Each row was made from one path, in order. Every step used is in the known rows, and no mark comes twice. Write each row's path.
In the rows, zero is written as 128.
Known rows:
m > x > b > k > h: [146 140 114 130 142 110 117 119 122 110 155 130  27 153 201 165 131 102
 115 120 150 108 121 152 124 150]
h > j > p > k > b > x: [103 126 143 133 100 129 136 119 144  70 121 131 138 172 169 174 161 134
 122  87 110 132 132 140 139 119]
y > j > p: [113 132 118 125 119 116 181 143 135 130  91 130 115 164 135 145 152 123
 126 123 142 140 132 116 130 113]
c > j > h: [129 109 153 130 145 116 110 138 139 142 131 126 202 152  87 106 127 138
 142 177 125 150 123 107 125 116]
l > c > j > h > k > b: [151 130 130 121 137 196 102 140 106 124 156 121 237 133 107  92 127 167
 145 154 125 139 137 117 108 122]
y > x: [128 116 120 123 153 103 153 137 139 158 104 142 159 154 107 117 118 101
 133 141 114 139 134 123 132 129]
n > j > y > x: [103 133 111 134 112  96 124 125 141 180  94 140 125  77  58 128 116 102
 150 145 101 131 126 110 123  99]
y > j: [124 128 131 122 136 119 171 136 133 137 104 129 145 121 123 129 118 125
 119 139 138 139 134 117 129 126]
l > c > j: [135 114 123 127 161 168  98 140 118 135  94 137 207 146 138 106 120 139
 136 180 130 149 128 106 128 122]
h > k: [144 122 123 117 151 164 166 129 102 142  94 123 175 151  98 122 113 162
 121 134 134 145 140 122 131 139]
p > k > h > j: [127 118 170 134 117 152  95 123 134 139 135 122 141 125 180 122 122 149
 111 118 127 109 124 128 149 131]
k > h: [137 139 121 125 154 142 122 135 144 158 134 132 149 174 193 123 120 152
 119 136 136 117 124 119 127 131]
l > c > j > n: [152 102 100 125 149 162 101 134 114 128 140 133 209 121 113 105 114 141
 135 175 142 158 132 110 119 120]
h > k > b > x > m: [125 154 118 114 131 149 172 123 122  74 108 130 130 145 128 165 129 155
 120  99 126 130 137 155 114 169]
j > p > k > b: [109 123 134 123 132 158 155 140 146  78 139 135 130 219 181 137 152 112
 120  79 123 144 135 136 145 114]
b > x: [127 129 110 125 156 120 156 125 144 128  95 141 166 178 126 164 122 147
 123 144 115 144 131 123 129 135]
c > j > y: [100  91 130 129 155 114 113 144 132 155  93 134 161  98  93 129 116 134
 145 160 122 154 120 106 124 110]
p > k > h > j > y > x > b: [108 108 158 140 102  90  77 136 147 160 159 135  53  41 144 135 123  92
 135  97 119  98 122 153 140 129]
j > n: [143 102  97 120 148 134 153 130 131 133 148 130 163 148 102 120 111 128
 120 139 144 158 136 124 126 129]
y > j > n: [140 114 107 120 125 117 173 133 129 130 151 126 145  96  97 127 111 125
 117 134 150 148 139 121 121 123]
l > c: [140 123  97 125 162 184 128 139 125 151 102 140 175 178 138 113 118 133
 127 153 132 146 137 117 129 133]
n > j > p: [114 157 113 134 106 131 144 119 135 126  80 129 135 185 126 136 154 130
 135 139 131 139 125 112 132  99]
p > k > b > x > m: [107 140 147 121 132 144 155 128 153  48 130 142 107 168 158 166 131 116
 114  81 112 133 133 158 139 158]
l > c > j > h > k > p: [151 152 129 124 131 197  96 142 101 156 109 121 228 135  51  83 141 174
 140 134 127 124 119 100 140 123]
x > b > k > h > j > c: [144 126 132 139 114 104  93 120 119  76 176 113  25  64 200 105 134 110
 138 153 146 101 125 158 119 140]
m > x > b > k: [136 117 115 128 147 103 146 116 115  92 122 132  41 154 138 164 128  79
 121 126 146 138 129 150 126 151]
b > k > p: [122 151 123 124 149 140 149 124 115 124  88 130 102 179 105  98 133 104
 115 100 121 131 117 114 148 132]
h > j > n: [136  93 116 129 120 120 130 116 121 137 137 119 167 100  90 116 116 131
 121 147 147 149 134 125 122 135]
j > y > x: [106 100 104 126 148 100 141 146 143 188 101 146 125 110  69 129 113  99
 145 131 106 140 131 117 124 118]

Write each row's path:
[138 117 108 126 149 104 145 130 140 109 128 136  99 151 142 175 130 102
 121 128 160 139 129 151 129 151] => m > x > b
[138 155 127 117 109 134 180 130 130 115 156 121 178 112  89 156 127 171
 127 116 118 124 143 131 107 126] => y > j > h > k > b > x
[143 114 121 134 120 129  98 131 141 117 155 116 136  81 184 111 131 157
 140 161 141 105 127 128 120 127] => k > h > j > c
[120 140 106 120 155 122 159 126 154  99 130 140 174 181 166 159 124 141
 121 122 116 141 134 134 117 131] => k > b > x
[132 133 119 141  96  94 101 113 116 106 130 120   4 149 202 178 169 102
 123 112 156  99 116 149 121 140] => m > x > b > k > h > j > p
[110 124 142 135 137  61  79 136 124 150 147 139  33  59 146 120 121  80
 152 140 113 109 113 135 116 118] => c > j > y > x > b > k > h
[102 128 149 127 128 123 134 130 148  52 126 139 167 189 178 170 158 138
 132 105 106 143 126 131 141 103] => c > j > p > k > b > x
[106 112 153 131 102 145 132 128 136  85 128 124 136 170 170 133 157 115
 120  87 127 137 134 138 141 118] => h > j > p > k > b
[144 104 146 132 106 147  96 119 129 131 181 119 144  99 154 119 116 148
 109 113 138 118 129 130 141 129] => p > k > h > j > n
[148 116 116 131 116 127  99 120 130 155 169 117 155 100 153 118 118 154
 117 138 151 119 127 124 117 132] => k > h > j > n
[116 130 137 122 146 144 155 126 153  74 144 141 160 176 168 160 122 132
 114  95 103 139 137 143 140 127] => p > k > b > x
[146 116 122 133 113 128 102 106 103 139 160 114  98 101 147 106 116 131
 114 140 137 118 127 121 115 133] => b > k > h > j > n
[139 156 119 116 142 168 160 130 107 144  82 123 174 151  79 110 131 159
 115  93 136 126 124 119 151 138] => h > k > p
[134 115 112 123 130 119 172 144 139  91 139 124 124  77 128 121 123 128
 140 157 141 134 139 127 126 119] => y > j > c
[137  94 123 123 148 114 125 128 124 119 141 128 194 117 101 113 114 136
 131 165 143 162 128 116 123 119] => c > j > n
[141 127 133 139 114  96  91 106 113 114 141 119  32 105 191 161 135 103
 116 127 152 100 119 150 118 154] => m > x > b > k > h > j
[136 140 126 127 150 143 126 123 118 141 129 129  90 175 183 113 117 128
 117 135 121 118 125 118 128 130] => b > k > h
[125 145 151 120 118 131 131 128 126  77 137 123 172 123  88 149 139 167
 140 132 119 133 128 143 107 153] => c > j > h > k > b > x > m
[141 130 126 117 134 168 156 134 123 131 167 118 191 161  95 108 124 159
 128 119 127 139 141 130 113 132] => j > h > k > b
[138 181 121 127  97 147 141 105 131 110 147 120 197 133  83 147 129 178
 135 132 106 126 136 127 108 113] => n > j > h > k > b > x
[111 102 157 136 105 143 131 127 126 113  92 125 128 168 129 136 155 122
 121 109 126 140 130 126 154 120] => h > j > p > k
[141 107 150 135 112 150  95 130 141  92 169 117 126  81 184 113 129 149
 132 136 128 105 130 137 145 123] => p > k > h > j > c
[137 149 132 130 147 117 117 125 123 118 154 129  36 158 205 118 121 106
 118 126 140 114 124 148 126 142] => x > b > k > h
[100 144 122 140 107  72 119 114 120 140 109 138  16  60  75 123 120  54
 151 133 105 128 125 138 122 112] => n > j > y > x > b > k
[108 108 131 139 112  94  89 123 115 192 116 130  60  61 118 118 119 100
 140 131  98 101 122 116 116 122] => b > k > h > j > y > x
[134 128 140 133 127 131  99 122 133 161 123 120 154 124 181 118 124 153
 118 144 139 110 122 119 123 135] => k > h > j
[142 166 137 119 106 149 168 140 115 156 119 114 165 109  34 106 139 159
 123  95 136 115 125 112 141 127] => y > j > h > k > p
[ 96 134 140 132 135  61 101 137 122 134 103 140  45  61  67 107 136  56
 151 106 112 122 106 132 139 117] => c > j > y > x > b > k > p
[107  97 153 138 113 148  83 132 137 167 135 126 112  82 142 136 117 146
 124 108 118 111 121 122 143 121] => p > k > h > j > y
[145 156 125 120 128 168 149 137 118 161 120 118 183 165  38  99 138 164
 125  99 130 124 123 117 145 133] => j > h > k > p
[110 167 122 141 102  77  91 116 131 157 141 135   4  59 133 125 121  77
 146 126 108  97 117 137 115 110] => n > j > y > x > b > k > h
[144 133 139 120 114 146 174 138 109 155 128 114 165 106  50 118 120 161
 127 137 134 133 140 118 122 128] => y > j > h > k
[132 136 154 138 113  71  93 116 116 139 140 127  38  86 174 109 129  78
 127 131 125  96 124 151 120 143] => y > x > b > k > h > j
[102  88 124 135 126 119 117 131 129 174  89 126 135  81  81 134 118 130
 135 143 127 142 127 116 124 127] => h > j > y
[141 192 132 128  94 165 132 115 118 153 110 112 185 129  29  98 139 167
 130 111 124 115 118 108 145 112] => n > j > h > k > p
[136 148 135 129 141  83 117 128 127 135 152 137  30 136 182 114 124  74
 128 122 122 104 126 151 124 139] => y > x > b > k > h
